What can hang from each mark
k362: k671 k862 k951
k12: k145 k530
k145: k12 k671
k951: k519
k519: k951
k419: k862
k671: k145 k362
k862: k362 k419

Each row was made from one small tree. The marks that hang from a mark follow it in brackets, in the order of their numbers. Every link used is in the known rows. Write each row's tree.
Known rows
k419{k862{k362}}: [-3.12 -0.55 -2.35 -1.01  0.40  2.72  1.61 -0.87  0.82  0.98 -0.20 -0.43
  2.35 -0.20  2.26 -2.04 -0.22 -2.93  0.65  0.80  2.16 -0.24]
k419{k862{k362{k671 k951{k519}}}}: [-1.55  0.28 -1.57 -0.43 -0.88  2.03  3.76 -0.62  1.16  0.27 -0.23 -1.43
  4.46  2.19  0.94 -1.49  0.70 -3.07 -0.04  0.54  2.43 -1.07]
k671{k145 k362{k862{k419}}}: [-1.64 -3.44 -2.40 -1.01 -0.42  0.86  4.45 -0.46  0.86  0.36 -1.75 -2.41
 -0.82  1.49 -3.93 -0.99  2.05 -3.52 -1.32 -3.34  3.15 -2.95]
k671{k362}: [ 0.67 -1.46  0.45 -1.79 -1.45 -0.60  0.28  0.14  1.36  0.88 -1.11 -0.64
 -0.13  0.13 -2.02 -0.39  3.00 -1.23 -0.03 -1.15 -2.43 -1.03]
k12{k145{k671} k530}: [ 4.41 -4.43  0.35  0.57 -2.45 -3.02  0.67  0.91  0.55 -3.41 -1.56 -1.05
 -1.29 -1.46  0.75  2.48  0.12  4.08 -3.24  0.66 -0.74  3.73]
k145{k12 k671{k362{k862{k419}}}}: [ 2.33 -5.74 -0.38 -2.41  2.02 -2.19  1.89  0.69  2.29 -1.66 -0.34 -1.51
 -1.40  3.05  0.27 -0.56  0.75 -2.11 -3.80 -2.27 -1.62 -1.76]
k862{k419}: [-1.55  0.32 -0.88 -0.32  0.61  0.75 -0.76  0.06  1.73  0.65  0.33 -0.56
 -0.62  3.26 -0.71 -2.32 -2.44 -1.37  0.67  0.65  3.24 -0.69]
k419{k862{k362{k951}}}: [-2.61  0.10 -2.47 -0.32 -0.19  2.67  2.33 -0.32  0.49  0.41 -0.35 -0.56
  2.51  1.17  2.45 -1.05  0.10 -3.50  0.69  0.69  1.77  0.38]
k362{k951}: [ 1.06  1.25 -0.37  1.45 -1.24 -0.10  1.40  1.15 -0.56 -1.17 -0.27 -0.34
  0.33  2.80  0.33  2.00  0.64 -1.13  0.05 -0.27 -0.82  1.30]
k862{k362}: [-2.22 -0.85 -0.84  0.66 -0.35  1.84  0.48 -0.63 -0.40 -0.44  0.32 -0.57
  0.62  1.57  0.41 -0.42  1.07 -2.20  0.75 -0.53  2.13  1.18]
k145{k12{k530} k671{k362{k951}}}: [ 6.52 -5.25 -0.36  0.03 -0.42 -3.62  2.24  1.35  1.20 -4.25 -1.98 -1.36
 -0.46  1.57  1.28  1.41  3.22 -0.08 -4.08 -1.74 -4.71  2.30]
k145{k671{k362{k862 k951}}}: [ 2.99 -3.93  2.13 -1.41  0.01 -0.72  2.05  1.19  1.40 -0.10  1.41 -1.50
 -1.41  3.31 -1.32  1.23  1.60 -0.03 -1.92 -2.02 -2.46 -0.70]
k671{k145 k362{k862}}: [-0.84 -3.57 -2.03 -0.89 -0.67  0.47  4.80 -0.51  0.01  0.09 -1.91 -2.11
 -0.48 -0.12 -3.55  0.14  3.26 -2.82 -1.69 -3.67  1.63 -2.67]
k12{k145{k671{k362{k862}}} k530}: [ 3.51 -5.54  0.17 -0.52 -2.88 -3.10  1.73  0.90  1.05 -2.54 -2.18 -0.74
 -1.72 -0.95 -0.65  1.84  1.07  3.32 -3.27 -0.02 -0.89  2.86]
k862{k362{k671{k145{k12{k530}}} k951}}: [ 0.69 -1.80 -3.02  2.90 -1.77  0.92  5.03 -1.53 -0.60 -3.78 -1.54 -3.08
  3.52  3.23 -0.15  0.91  3.44 -3.18 -0.51 -2.55  2.52  1.09]
k145{k671}: [ 3.77 -2.89  2.46 -0.46  1.25 -0.69 -0.09  0.63  0.88 -0.76  2.38 -1.72
 -0.86  1.11  0.48  1.01 -0.21  1.51 -1.96 -0.98 -1.82 -0.16]
k419{k862{k362{k671}}}: [-2.52 -0.84 -2.33 -1.06  0.06  2.56  2.83 -1.89  1.38  0.72 -0.15 -1.39
  3.95  0.39  1.46 -2.43  0.35 -2.79  0.81  0.23  2.44 -1.53]
k671{k145{k12} k362}: [ 1.80 -3.65 -2.97 -0.46 -0.45 -1.36  3.62 -0.42  0.36 -2.42 -3.19 -3.36
  0.74 -1.03 -1.41  1.02  4.38 -4.06 -3.14 -4.06 -0.93 -2.13]
k519{k951}: [-0.42  1.64  2.25 -2.04 -1.65 -0.53 -0.03  1.61  1.09  1.10 -1.96 -0.16
 -0.44  0.78 -0.28 -0.12  1.37  0.01 -2.82 -0.17  1.21  1.33]
k671{k145{k12}}: [ 1.07 -2.15 -3.44  1.40  0.99 -0.82  3.27 -0.59 -1.02 -3.29 -2.07 -2.75
  0.84 -1.22  0.63  1.43  1.37 -2.84 -3.03 -2.82  1.48 -1.06]
k862{k362{k951{k519}} k419}: [-2.30  1.10 -0.62  1.30 -1.02  1.84  1.10  1.17  1.03 -0.36  0.59 -1.32
  0.68  7.45 -1.17 -1.35 -0.99 -3.96  0.20  0.74  5.36  1.17]

Write each row's tree
[-1.68 -0.74 -2.84  2.12 -0.93  2.67  3.73 -1.47  1.39 -1.80  0.29 -4.09
  2.77  7.01 -1.60 -1.12  0.45 -4.79  0.88 -2.01  6.08 -0.92] => k862{k362{k671{k145} k951} k419}
[-0.93 -1.98 -1.71  1.31 -0.72  1.95  3.54 -2.35 -0.04 -1.61  0.11 -3.32
  3.21  1.80 -1.10 -0.29  2.53 -2.57  0.23 -2.53  3.45 -1.09] => k862{k362{k671{k145}}}
[-2.30 -0.37 -1.98  0.35 -0.72  1.06  5.87 -0.97  1.48 -0.07 -0.09 -0.92
  1.87  7.66 -2.91 -1.58 -1.03 -2.03  0.91 -1.14  4.95 -2.69] => k362{k671 k862{k419} k951}
[-0.86 -3.67 -3.67  0.69  0.20 -0.28  7.67 -2.53 -0.11 -2.26 -2.25 -1.57
  2.45  1.18 -2.15 -1.16  1.41 -1.08 -1.75 -2.98  4.55 -2.92] => k362{k671{k145{k12{k530}}} k862}
[ 4.86 -5.83 -0.84 -0.40 -0.06 -3.25  3.48  1.29  1.00 -3.66 -2.09 -0.49
 -1.12  2.20  0.73  0.86  2.66 -0.28 -4.04 -1.83 -3.15  1.82] => k145{k12{k530} k671{k362{k862 k951}}}
[ 5.55 -4.16  1.33  0.13 -3.88 -3.90  1.45  2.04  1.00 -3.19 -2.14 -1.32
 -0.90  0.04 -0.84  2.93  1.67  3.32 -4.13  0.43 -1.71  3.49] => k12{k145{k671{k362{k951{k519}}}} k530}
[ 0.25 -2.40 -3.98  2.16 -1.03 -0.39  8.97 -1.44 -0.66 -3.39 -2.54 -1.86
  2.78  3.99 -1.85  0.88  2.03 -2.16 -1.75 -3.18  3.65 -1.69] => k362{k671{k145{k12{k530}}} k862 k951}
[ 0.88 -4.65  0.68 -2.39 -0.91 -1.85  0.61  0.89  2.20 -0.63  0.13 -2.34
 -1.73  1.72 -1.04  1.54 -0.80  0.06 -2.88 -0.95  0.38 -1.19] => k12{k145{k671{k362{k862{k419}}}}}
[ 6.03 -5.83 -0.17 -0.71  0.19 -3.56  1.50  0.81  1.51 -3.72 -1.92 -1.22
 -0.72  0.22  1.12  0.43  2.96  0.45 -4.12 -1.68 -4.25  1.59] => k145{k12{k530} k671{k362}}
[-2.60  1.44  0.00  0.30 -0.72  0.20  4.02  2.45  0.21  0.82 -0.22  1.35
 -0.73  7.39 -2.81 -0.83 -2.51 -1.93 -1.22  1.07  5.33 -0.53] => k362{k862{k419} k951{k519}}
[-1.45  0.76  0.04  0.20 -1.36 -0.04  6.31  0.37  1.47  0.21 -0.04 -0.65
  2.57  8.65 -4.33 -1.63 -1.13 -1.55 -0.91 -0.16  5.86 -3.09] => k362{k671 k862{k419} k951{k519}}
[ 2.21 -2.56 -3.90  2.19  0.11 -1.23  3.70 -0.53 -1.32 -4.12 -3.14 -1.98
  0.74 -1.95  0.74  1.20  1.87 -1.48 -3.13 -2.27  1.40  0.85] => k671{k145{k12{k530}}}
[ 0.38 -0.95 -1.76  1.37 -1.10 -1.05  9.18 -0.09 -0.48 -2.54 -1.75 -2.16
  3.55  5.50 -3.36  0.95  1.64 -2.61 -3.50 -2.64  4.63 -3.32] => k362{k671{k145{k12}} k862 k951{k519}}
[ 4.85 -5.15  0.55 -0.27 -3.11 -3.37  0.82  0.96  1.23 -2.95 -2.11 -1.36
 -1.37 -1.41 -0.25  2.30  1.55  3.44 -3.31 -0.01 -1.95  3.19] => k12{k145{k671{k362}} k530}
[-1.35 -2.01 -4.04 -0.01 -0.07  1.86  4.28 -2.02  0.80 -1.26 -1.82 -1.83
  4.18 -0.49  1.97 -2.09  1.26 -2.98 -0.47 -0.41  2.82 -0.57] => k419{k862{k362{k671{k145{k12{k530}}}}}}
[-0.02 -2.66 -2.82  1.92 -0.85  1.00  4.11 -2.30 -0.23 -3.06 -1.35 -2.84
  3.24  1.25 -0.40 -0.47  3.03 -2.46 -0.60 -2.31  3.23  0.17] => k862{k362{k671{k145{k12{k530}}}}}
[-1.28 -0.14 -2.16  0.07 -0.75  2.26  4.66 -0.83  0.74 -0.28 -0.51 -2.33
  4.64  1.88  0.62 -0.98  1.09 -3.53 -0.60 -0.26  3.11 -1.29] => k419{k862{k362{k671{k145} k951{k519}}}}
[-1.74 -0.64 -3.09  0.21 -0.48  2.74  4.40 -1.50  0.77 -0.43 -0.48 -2.52
  4.35  1.36  1.40 -0.98  1.11 -3.80  0.28 -0.70  2.66 -1.19] => k419{k862{k362{k671{k145} k951}}}
[-1.57  1.17  0.61  0.46 -1.13 -0.38  4.46  2.34 -1.01  0.37 -0.42  1.69
 -0.36  5.19 -2.27  0.73 -0.58 -0.93 -1.63  0.62  3.10 -0.01] => k362{k862 k951{k519}}
[-2.44 -1.64 -2.61  1.07 -0.10  2.73  2.85 -2.26  1.74 -0.97  0.46 -3.93
  2.56  5.02 -1.82 -2.60  0.05 -4.03  0.84 -1.85  6.62 -1.81] => k862{k362{k671{k145}} k419}
[ 1.92 -2.18 -2.36  0.83 -0.01 -0.74  4.74 -2.43  0.51 -2.85 -1.34 -3.81
  3.89  0.31 -1.13  0.20  2.24 -1.61 -1.82 -3.21  1.54 -3.27] => k362{k671{k145{k12}}}
